In the rows, 128 means zero.
Known rows, with every step that occurs:
fufep-zugu: [131 132 136 115 123 149 115 132 139 107 124  93 107 156 127 113 136 113
 162 137 133 117 109 138 134 135 123 118]
beme-zugu-bubozik: [128 130 137  86 130 126 133 130 137 117 128 155 106 136 138 144 133 111
 104 175 125 167 119 125 134 127 142 125]
kuvi-gopim-bubozik-zugu: [143 149 119  93 119 129 116 130 109 125 119 108 134 118 181 141 124 139
 119 100 134 125 140 126 128 117 160 118]
gepe-kuvi-gopim-bubozik-zugu-sisap: [130 133 114 117 119 123 139 119  94 149 129 113 153 102 104 134 114 140
 144  96 118 140 162 129 136  88 138 128]
gepe-kuvi: [129 142 157 116 129 144 135 122 121 133 120 118 134 101  63 134 130 128
 198  95 138 132 132 117 138 135 131 118]
sisap-zugu: [133 123 153  88 121 133 120 122 119 116 128 129 126 130 191 118 143 127
 138  97 147 134 103 124 134 147 117 120]
bubozik-zugu-sisap-gepe-kuvi-gopim: [116 122 121 142 139 109 116 119  74 141 148 122 137  97 144 130 125 159
 148 117 128 125 140 117 135  99 111 133]
kuvi-gopim-bubozik: [148 144 117  72 115 116 122 137 142 149 119 141 143 118 157 133 121 120
 109 102 130 120 131 146 127 127 153 121]
bubozik-zugu-sisap-tuper: [115 116 144 155 119 133 126 116  66 111 137 119 119 135 171 125 134 160
 115 109 152 138 145  98 134 127 107 128]
gopim-bubozik: [145 145 127  95 115 136 134 132 152 134 118 144 144 129 129 139 125 131
 126  88 133 128 128 129 127 138 157 120]
tuper-kuvi-gopim-bubozik-zugu-sisap: [132 140  97 144 124 119 131 123 134 126 123 125 140 129 117 136 113 114
 121 126 116 140 147 145 125 106 157 129]
gepe-fufep-zugu: [124 124 148 139 132 149 111 137 178 116 125 117  91 157 119 109 128  81
 159 109 120 113 117 141 129 131  90 124]
sisap-zugu-kuvi-gopim-bubozik: [147 132 111  60 124 110 122 117 129 146 131  88 143 131 252 106 123 102
 110 114 130 132 117 187 131 127 149 126]
zugu-bubozik: [133 140 152 103 118 126 130 146 110 137 119 145 117 125 124 138 125 146
 125 149 128 157 115  98 133 137 143 122]
tuper-kuvi: [131 149 140 144 131 138 127 127 162 112 112 129 122 129  84 136 128 102
 170 122 136 131 118 132 126 152 150 120]
gepe-kuvi-gopim-bubozik-zugu: [138 153 127  97 124 135 132 122  91 138 122  99 149  97 135 143 123 131
 159  90 131 129 158 126 132 104 157 116]
tuper-kuvi-zugu-sisap-gepe: [121 119 100 180 148 113 132 137 172 122 135 164 140 134  77 139 136 153
 100 185 108 105 114 126 108 137 126 141]
sisap-gepe-fufep-zugu-bubozik: [119 120 136 140 137 125 111 156 150 139 143 156 103 162 185 118 125 109
 107 163 109 130 106 126 122 122  97 132]
fufep-gepe: [137 110 141 124 122 161 125 129 125 123 115 116 123 122  89 127 130 144
 135 103 131 109 100  99 135 141 129 134]
kuvi-gopim-bubozik-zugu-sisap-gepe: [132 125  92 120 125 101 114 129 108 142 144 149 147 124 210 134 118 168
  80 113 121 117 136 128 123 102 136 135]
zugu-sisap: [124 121 132 132 119 126 126 126 140 131 126 144 122 129  80 123 123 144
 140 112 127 132 120 118 136 131 113 132]
beme-zugu-sisap-tuper-kuvi: [113 113 113 149 137 122 145 105 148 104 144 164 124 149 135 125 140  70
 104 156 142 148 140 160 128 135 115 132]
gopim-bubozik-zugu-sisap: [130 129 115 138 115 136 137 120 122 121 124 129 136 135 120 140 119 161
 116  94 122 141 142 115 130 111 143 130]
bubozik-zugu: [129 144 151 133 127 152 114 123 100  97 117  97 107 124 136 141 132 155
 161  98 145 130 125  98 133 136 140 117]

Rows:
[122 111 108 147 140 111 123 139 145 129 140 162 136 130 112 134 137 183
  85 161 111  96 111 109 115 130 110 140]  kuvi-zugu-sisap-gepe
[120 113 141 132 117 120 131 123 101 136 139 154 129 134 144 116 134 142
 108 113 148 134 134 115 133 139  99 131]  zugu-sisap-tuper
[125 114 124 139 129 127 132 137 153 125 123 140 122 128  59 132 134 163
 109 158 110 113 121 111 122 128 113 134]  kuvi-zugu-sisap
[127 135 137 155 138 133 138 137 137 110 121 133 134 133 119 137 147 120
 106 168 139 108 130 120 110 156 137 122]  sisap-tuper-kuvi-zugu
[132 107 142 135 138 168 146 133 122 130 114  98 139 105  20 136 140 157
 147 145 111  95 114  90 124 126 128 135]  fufep-gepe-kuvi-zugu
[123 117 117 138 130 110 117 129 134 137 143 168 133 129 137 125 127 161
 118 116 129 117 112 118 128 132 109 137]  zugu-sisap-gepe
[137 151 119 128 128 144 130 112 119 109 117  58 126 134 169 136 114 142
 152 104 129 138 139 143 131 130 174 123]  gopim-bubozik-zugu-kuvi
[123 131 113 171 120 131 150 114 107 113 133 138 150 145 152 137 126 125
 105 115 140 147 157 128 120 126 146 127]  gopim-bubozik-zugu-sisap-tuper-kuvi
[135 149 131 118 131 120 116 134 149 128 118 126 122 115 110 129 126  87
 153 134 135 128 120 148 127 140 146 120]  tuper-kuvi-gopim
[117 112 105 122 137 105 133 112 139 122 148 162 123 138 160 119 136  54
  89 169 140 143 142 174 127 122 112 133]  beme-zugu-sisap-tuper-kuvi-gopim
[121 117 132 147 134 132 149 129 139 137 124 130 139 109   7 135 133 152
 147 150 108 120 133 108 128 116 111 133]  gepe-kuvi-zugu-sisap
[122 122 123 139 124 102 127 127 115 142 137 151 134 128 146 112 127  95
 109 146 142 131 137 150 127 133 113 131]  zugu-sisap-tuper-kuvi-gopim
[122 124 114 172 136 126 141 134 178 116 119 141 126 134  25 136 130 130
 122 178 105 121 124 124 116 134 129 135]  tuper-kuvi-zugu-sisap
[133 123 160  79 115 124 129 138  98 135 129 149 123 133 201 125 137 136
 105 142 134 168 103 107 133 138 129 122]  sisap-zugu-bubozik
[119 107 130 143 124 122 138 135 114 131 135 148 130 134 118 125 144 161
  75 158 130 111 135 106 121 136  99 135]  kuvi-zugu-sisap-tuper
[112 126 136 186 128 135 134 113  88 101 133 124 124 140 138 128 132 131
 132 128 149 147 145 112 126 135 122 127]  bubozik-zugu-sisap-tuper-kuvi
[132 107 146 130 131 159 157 148  99 147 114 117 138 107  29 143 134 164
 114 192 100 128 111  71 124 119 136 137]  fufep-gepe-kuvi-zugu-bubozik
[129 145 132 121 135 127 101 119  91 113 119  39  98 119 185 119 116 131
 163 137 135 128 129 147 138 126 150 124]  bubozik-zugu-kuvi-gopim
[115 110 130 165 140 112 113 133 176 144 145 190 116 132 135 121 118 123
 116  86 116 113 119 121 125 130  77 142]  zugu-sisap-gepe-fufep
[118 125 121 158 153 133 102 129 175 120 141  84  97 166 196 100 119  89
 154 134 116 104 105 177 127 136  99 135]  sisap-gepe-fufep-zugu-kuvi
[143 148 126  76 121 122 137 130 129 163 121 130 158  95 105 134 121 114
 151  94 128 126 146 143 132 115 151 119]  gepe-kuvi-gopim-bubozik
[146 148 106  82 124 113 122 126 145 149 120  87 135 123 176 119 109 111
 128 124 122 128 129 179 131 128 165 126]  zugu-kuvi-gopim-bubozik
[107 107 132 192 133 135 132 127 167 121 142 139 110 175 129  98 127  53
 128 137 124 130 136 157 123 130  74 134]  gepe-fufep-zugu-sisap-tuper-kuvi
[132 143 148  92 128 124 123 128 112 150 123 113 133  88  95 126 126 111
 182 107 135 126 136 131 138 123 129 120]  gepe-kuvi-gopim
